Every row comes from one small tree of marks. The marks that hang from a mark follow it in brackets, in the order of their numbers. Every link used is in the known rows. Which tree was each row made from?
In the rows, zero is written as 128.
Known rows:
q_499(q_3(q_487(q_27 q_762))): [ 78 110 144  96  99 156 103 132 134  75 144 121 193  67  99 182 111  72
 172 126 129  91 127  80 122 138 138 137 155 163  73 151 173 136 153 110
 121 151 159 152 150 126 145 141 123  93 134 165 120 134 109 123  86 195
 129 117 121 104 133 113  46 114 108 140 163]
q_27(q_487(q_762)): [123 153 137 131 121 190 104 143 126 116 195 105 170 128 105 185 106  83
 170  95 152 125  89  73 152 158 135 162 173 144  90 104 178 116  81 109
  86 129 143 153 166 123 141  89 110 113 109 148 101 125 113 149 122 126
 129 101 114 134 137 103 112 121 134 160 193]
q_13(q_499): [155 137 103 122 158 181 117 125 123 102  92 117 194 153  91 159 104 105
 168 124 184 120  80 106 151 155 164 202 164 128 128 115 179 121 103 136
  97 147 124 105 136 144 137 124  91 117 113 137  57 134 123 147 130 112
 103 161 138 150 140 100 137 108 119 167 200]
q_3(q_487(q_432 q_762)): [ 60  99 143  99  99 173  84 124 112 128 157  97 141 106  93 159 109  73
 130 127 161  96  73 116 163 176 133 148 151 146 126 147 173 131 112  95
 101 147 114 115 128 105 125 123 105  97 115 170 123 106 100 121 134 178
 133 110 140 146 127  99 108 134 150 128 175]
q_432(q_499): [159 143  97 140 148 161 120 111 131  84 118 113 171 143  76 147  99 110
 162 150 174 145  69  95 161 153 138 183 120 148 128 116 163  92 144 134
 117 131 135 107 162 156 133 124  98  79 117 118  65 145  76 173 154 118
 120 115 121 147 155  99 124 103 129 129 183]
q_133(q_487(q_432)): [118 132 117 128 155 140  96 125  89 135 125 122 129 171  92 139  98  89
 121 134 180  82 134 119 185 163 124 152 140 156 124 163 152 100 146 134
 117 148 125  78 140 135 177 175 104  92 132  99 110 122  78 140 126  87
 124 129 155 164  99  64 133  98 137 129 214]
q_133(q_487(q_27(q_499) q_432 q_762)): [ 82 140 162 154 123 134  94 113 103 139 157 130 117 107 133 127  92  60
 128 129 175  53 179 101 132 132 120 121 163 149  56 128 143 117 146 105
 129 187 140  88 119 139 187 210 130 116 146 101  82  82  37  72 102  93
 144 128 154 126  76 103 136 123  93 116 185]
q_13(q_487(q_432(q_499) q_762)): [125 137 117 122 108 155 120 105 126 116 117 128  77 132  90 133 110  95
 105 144 159 140  87 125 150 181 131 133  97 140 142 111 152 103 134  89
 122 155  96  53 105 148 134 132 123 111 133  81  83 135 104 162 155 132
 160  80 125 134 109 132 165 125 148  90 165]
q_499(q_3): [155 153 104 120 144 151 111 124 145 120 126 140 163 134  63 147 113  99
 149 124 170 114 134  92 168 144 147 165 143 164 120 124 176 155 139 155
 112 121 147 145 189 164 147 142 116 100 130  92 130 125 112 187  95 145
 123 121 128 129 154  85 106 119 110 128 204]
q_133(q_487(q_27 q_432(q_499(q_3)))): [154 117  82 150 134  98 103  96 135  72  90 135  80 131 105 129  95 112
 129 172 169  76 170  88 149 154 129 128  93 152 116 144 106  83 202 130
 141 171 150  61 144 152 198 208 156  84 150  92 158 121  78 164 116  66
 127 127 104 146  88  76 111  76 117  97 172]
q_27(q_499): [140 170 143 139 159 165 115 117 109 151 157 140 174 118  92 145  94  95
 178 114 174 123 106 106 156 126 130 180 171 147  99  97 182 163 132 143
 104 133 151 154 170 162 139 150  87  98 121 100  62 106  55 153 136 154
 116 145 158 139 149 104 137 116  94 127 203]
q_133(q_487(q_432(q_499) q_762)): [118 111 111 155 129 124 106 112 124  98 121  94 106 134  97 145 107  88
 112 147 182 103 113  80 157 191 119 135 109 145 104 122 136  88 150  95
 114 150  93  28 118 135 173 157  90  85 139  96 105 153  66 107 127  68
 158 107 127 149  98  89 129 128 126 101 166]
q_432(q_487): [165 170 102 102 106 198 115 125 127 154 125 154 203 148  39 154  79  89
 143 119 157 155 102 119 163 135 134 179 164 125 110  95 185 109 153 121
 138 138 154 125 151 168 142 129  85 115 118 142  99 110 109 160 137 151
 128 127 116 139 161  82 126  99 138 122 234]
q_133(q_487(q_27 q_432 q_762)): [ 90 128 132 131 112 140  95 117 110 114 138 118 136 135 115 150  90  73
 104 125 158  68 158 107 142 140 129 128 152 158  71 154 125  81 149 105
 135 175 150  67 129 130 191 168 144  99 132 114 117 111  73  89 103  87
 140 112 127 134  78  99 114 113 121 142 187]
q_487(q_27(q_499(q_3)) q_432 q_762): [116 142 139 134 102 128 101 106 145 121 135 153  90  93 127 129 112  70
 137 132 170  60 174  89 115 129 134 125 151 166  50 115 156 172 138 100
 119 188 158 141 147 156 162 188 180 129 151  95 156  94  91 131  99 148
 129 109 123 116 109 142 122 130  90 105 161]
q_432(q_487 q_499(q_3)): [203 165  80 120 121 158 123 101 169 104  83 150 163 128  36 145  99 103
 140 145 171 157 113  71 148 153 137 158 103 135 112  78 170 122 177 127
 142 132 140 110 158 191 144 139 111  99 133 120 132 122 127 190 126 117
 140 128 104 140 161  91 122  99 133  77 185]
q_487(q_27 q_432 q_762): [ 93 122 122 116 104 164 103 116 123 108 131 131 151 126 129 147 100  66
 104 122 147  97 136 124 134 138 136 145 158 156 103 144 139  93 134  97
 129 174 146 122 137 123 157 130 161 116 134 138 115 114 106 120 131 154
 135  84 105 130 100 143 111 120 132 144 187]
q_133(q_487(q_27 q_432(q_499))): [130 120 107 146 127 130 113 100 110  89  95 126 116 146 121 123  79 104
 126 166 173 108 140 111 157 145 126 145 103 134 116 156 112  49 188 122
 148 170 139  60 138 125 193 190 143  94 135 116  92 120  67 134 147  67
 135 123 125 155  79  92 120  84 120 122 182]
q_499(q_3(q_487)): [117 127 122 100 124 156 105 133 128 110 137 127 183  98  69 164 113  79
 177 140 163 115  85  96 174 150 139 152 141 154 110 136 184 154 153 145
 111 114 152 147 183 130 126 140 108  90 125 142 134 138 115 172 104 163
 113 127 135 122 157  52  72 112 126 130 188]
q_3(q_487): [ 98 126 127 100 127 181 100 139  94 125 144 111 204 106  72 169  76  80
 175 128 153 137  59 117 169 156 137 173 165 144 124 149 199 113 138 127
 114 123 146 149 165 110 120 126  76  86 110 157  92 130 100 144 130 174
 108 139 155 139 148  71 101 112 146 151 193]

Write each row's tree:
[ 99 163 161 118  96 140 119 105  98 146 149 151  94  97 120 114  90  61
 116 127 159 103 146 144 125 134 127 121 159 153  89 115 139 144 144  92
 133 195 139 116 103 143 153 174 161 148 133  85  68  70  84 119 132 160
 129 103 149 120  88 153 159 125 114 116 166]
q_13(q_487(q_27(q_499) q_432 q_762))
[161 178 133 133 123 155 115 127 144 127 166 130 126 107  95 148 131 109
 205 108 189 118 135  71 150 134 141 162 175 148  82  81 188 187 120 136
  92 135 150 175 189 151 151 154 122 122 128 115 128  78 100 185 102 139
 101 122 123 132 152  84 132 104  78 121 176]
q_27(q_487 q_499(q_3))
[132 135 112  99  95 144 119 106 142  93  72 151  90 107 118 129 119  76
 111 145 156  91 147 121 118 165 165 126 119 141  99 118 130 127 113 110
 128 185 134  95  88 143 159 149 194 155 133  85 120  88 154 122 112 120
 153 115 118 133  77 149 130 116  96 140 158]
q_13(q_487(q_27 q_432 q_762) q_499(q_3))
[106 143 148 149 133 111  92 110 121 121 138 146  99  96 129 132 123  75
 126 137 178  38 202  75 124 133 134 112 138 170  41 125 141 160 165 112
 124 180 145  92 139 157 194 217 144 117 148  76 151  96  56  96  71  92
 146 124 145 122  79 104 118 115  57 103 169]
q_133(q_487(q_27(q_499(q_3)) q_432 q_762))
[165 154 107 128  90 181 118 114 176 110 105 129 188 128  64 161  94  77
 117 125 155 171  79  73 131 165 124 160 134 121  95  76 180 107 144  92
 132 139 125 101 146 179 131 106  85 102 124 154  78 137 104 145 141 118
 165 111 106 132 153 113 133 122 139  93 185]
q_432(q_487(q_762) q_499)
[180 155  85 119  86 161 133  97 176  80  70 167 179 120  50 143  95 105
 144 156 159 144 146  84 119 131 142 146 115 123  94  92 154  89 188 120
 170 164 184 121 166 176 167 149 148 101 118 139 121 103 121 184 127 125
 131 124  81 137 151 100  95  71 125  97 178]
q_432(q_487(q_27) q_499(q_3))
[106  98 125 114 106 149 111 118 164  72 129  98 158  73  85 172 125 100
 156 145 158 129  80  66 140 179 137 138 103 147 103 110 190 139 151 108
 110 128 108  98 152 138 123 125 106  74 127 136 127 162  95 148 101 144
 144 110 120 109 150  96  82 128 116  89 141]
q_432(q_499(q_3(q_487(q_762))))
[136 134 109 120  83 130 130  98 145  92 105 154  73 105  97 129 113  88
 103 152 148 124 149 127 126 163 136 124  78 157  99 118 129  99 178  92
 145 179 144  74 123 149 164 154 175 123 144  73 132 118 120 165 131 127
 152  71 113 117 102 143 128 107 137  82 149]
q_13(q_487(q_27 q_432(q_499(q_3)) q_762))
[129 123 116 139  87 168 106 117 158  94 153  92  82 140 142 166 120  98
 128 145 168 127  88  85 151 166 137 162 118 131 120 102 155  89 107  82
  94 165  97  88 141 117 147 110 120 109 115 148 142 121 109 167 150 105
 144  86  88 159 123 120 131 114 155 110 165]
q_27(q_487(q_432(q_499) q_762))
[137 125  85 132 105 153 114  94 134  71  91 128 116 153 118 117  87 107
 135 156 159 119 104 123 151 140 134 172 106 143 145 148 121  59 172 112
 146 179 161  93 149 121 173 151 156  95 114 128 109 104  87 171 169 124
 118 105  96 153 110 128 131  77 133 122 180]
q_487(q_27 q_432(q_499))
[120 157 153 132 129 139 115 115 143 106 152 142 161  69  95 143 124  84
 153 116 163  89 181  67 101 125 133 139 170 167  47  97 159 177 139 112
 123 162 173 156 167 176 158 182 151 110 136 107 104 101  76 124  88 156
 128 111 142  89 130 135  99 133  66 132 171]
q_487(q_27(q_499(q_3)) q_762)
[ 72 100 132 106  69 156  86 119 133  91 136 115 128  84 111 152 122  67
 120 138 138  70 142 101 135 156 147 136 143 160  84 162 157 137 150  97
 130 171 158 124 137 100 147 146 158  96 137 154 172 107 124 120 100 187
 135 112 109 122 119 115  66 105 119 125 152]
q_499(q_3(q_487(q_27 q_432 q_762)))
[130 122  94 132  88 134 111  92 171  62  92 127  97 105 110 135 131 106
 112 162 153 101 143  86 127 158 149 142  99 165 108 122 121  93 167  95
 128 181 155  83 140 138 168 151 171  93 148 110 159 136 109 153 123 120
 143  85  90 124 106 150 109 114 119 103 151]
q_487(q_27 q_432(q_499(q_3)) q_762)
[107 142 124 118  85 179 100 133 143 125 172 109 107 149 121 175 123  71
 129 105 162 117 120 106 156 160 136 168 167 135 104 124 152 108  98  99
  93 159 125 122 145 102 152  96 131 124 111 145 149 104 133 140 132 127
 125  87  94 152 117 124 126 125 144 136 194]
q_27(q_487(q_432 q_762))
[156 118 100 138  85 150 102 112 191  66 129  98  64 124 119 155 148 110
 122 137 169 116 118  59 150 180 149 154 101 138 116  98 143 120 119  96
  94 154 119  94 154 126 157 127 153 111 126 122 187 115 130 184 131  97
 135  79  90 139 127 124 126 112 134  83 148]
q_27(q_487(q_432(q_499(q_3)) q_762))
[ 92 131 169 123 119 155  96 121 138 119 169 123 165  52  77 167 118  76
 185 112 175  97 103  55 140 151 130 137 167 164  70 101 216 216 128 105
  98 131 131 153 158 143 120 158 106  98 141 126 117 116  83 116  80 174
 135 134 153 108 153  88  93 142  78 105 166]
q_27(q_499(q_3(q_487(q_762))))
[132 118 103 145 106 107 106 108 152  65 100 112  94 107 113 136 123  96
 107 160 162  72 184  66 127 160 130 114  89 160  87 131 109  79 177 105
 136 160 136  46 136 150 200 180 156  90 151  92 154 140  81 116  96  66
 155 110 108 129  83 105 115  96  97  90 156]
q_133(q_487(q_27 q_432(q_499(q_3)) q_762))
[ 46  99 136 105  67 178  93 125 101 104 141 115 152  86 120 154 101  62
 129 131 135  95  86 113 141 146 133 143 160 147  93 170 161  84 144  93
 137 169 145 121 129  91 141 131 152  98 123 173 125 105  94 106 129 194
 135 107 113 131  99 128  90 122 145 143 176]
q_3(q_487(q_27 q_432 q_762))
[168 142  88 118 125 123 121 103 138 110  85 150  54 134  68 121 110 119
 119 170 177 129 109 135 168 176 139 141  76 149 160 105 141 128 163 137
 125 151 116  79 137 168 160 168 159 118 132  47 129 120 129 219 151 126
 129  88 120 146 121 108 154 103 142  76 159]
q_13(q_487(q_432(q_499(q_3))))
[138 155 145 139  94 162  96 115 154 134 175 121  70  97 132 148 143  70
 143 112 189  76 161  67 138 157 144 144 154 141  71  73 165 189 102 109
  79 162 130 143 163 132 150 150 145 137 136  93 179  68 115 158 109 128
 128 103 117 145 130 137 143 129 113  91 151]
q_27(q_487(q_432 q_762) q_499(q_3))
[152 128  93 145 107 166 110 113 152 101 127  99  88 169 116 154 114 118
 152 143 173 140  86 103 167 156 134 173 114 119 152 108 144  64 123 123
  99 157 128 108 157 108 155 114 137 105 112 133 137 102 108 201 174  96
 115  95  94 169 134 112 144  78 167 113 173]
q_27(q_487(q_432(q_499)))
[130 161 141 149 155 112 114 112 108 123 132 158 155 101 100 138  94 101
 181 131 176  78 188  72 136 114 126 124 153 167  47 122 171 157 184 147
 135 152 171 121 175 174 189 219 131 101 142  86  88  93  49 127  74 107
 125 153 160 124 106  66  99  91  62 108 188]
q_133(q_487(q_27(q_499(q_3))))
[119 158 155 118 109 124 119 106 117 145 135 174  78  80 111 122 111  71
 125 133 160  81 174 122 121 140 134 116 146 163  75  98 140 177 154 107
 134 185 160 122 118 163 152 184 170 149 140  56 114  73 102 144 107 166
 146 107 143 118  90 149 152 121  88  96 157]
q_13(q_487(q_27(q_499(q_3)) q_432 q_762))
[ 53 118 164 116  88 164  85 110 104 115 157 124 131  71 134 146  96  62
 160 129 158  78 101 109 127 134 133 130 176 142  81 150 171 142 147  80
 126 188 148 139 131 114 136 168 142 110 125 170 108  77  80  90 125 190
 132 125 140 129 105 128 109 126  98 131 159]
q_3(q_487(q_27(q_499) q_432 q_762))
[106 106 113 150 113 128 106 101 121  76 110 111 116 126 119 136  98  89
 110 142 158  95 139  84 129 166 119 126 111 146  84 149 118  55 163  92
 141 173 123  36 138 133 189 187 134  87 138 113  99 137  59  96 130  76
 158 108 123 135  78 112 122 103 113 108 160]
q_133(q_487(q_27 q_432(q_499) q_762))
[133 174 165 114 114 125 124 110 116 129 153 172 137  58  98 142 108  70
 160 115 146 109 175 103 111 139 133 114 148 167  62  94 165 180 147 115
 133 169 177 149 131 184 147 166 152 133 136  63  84  79  84 124 104 164
 142 120 150  92 105 123 140 129  76 109 162]
q_13(q_487(q_27(q_499(q_3)) q_762))
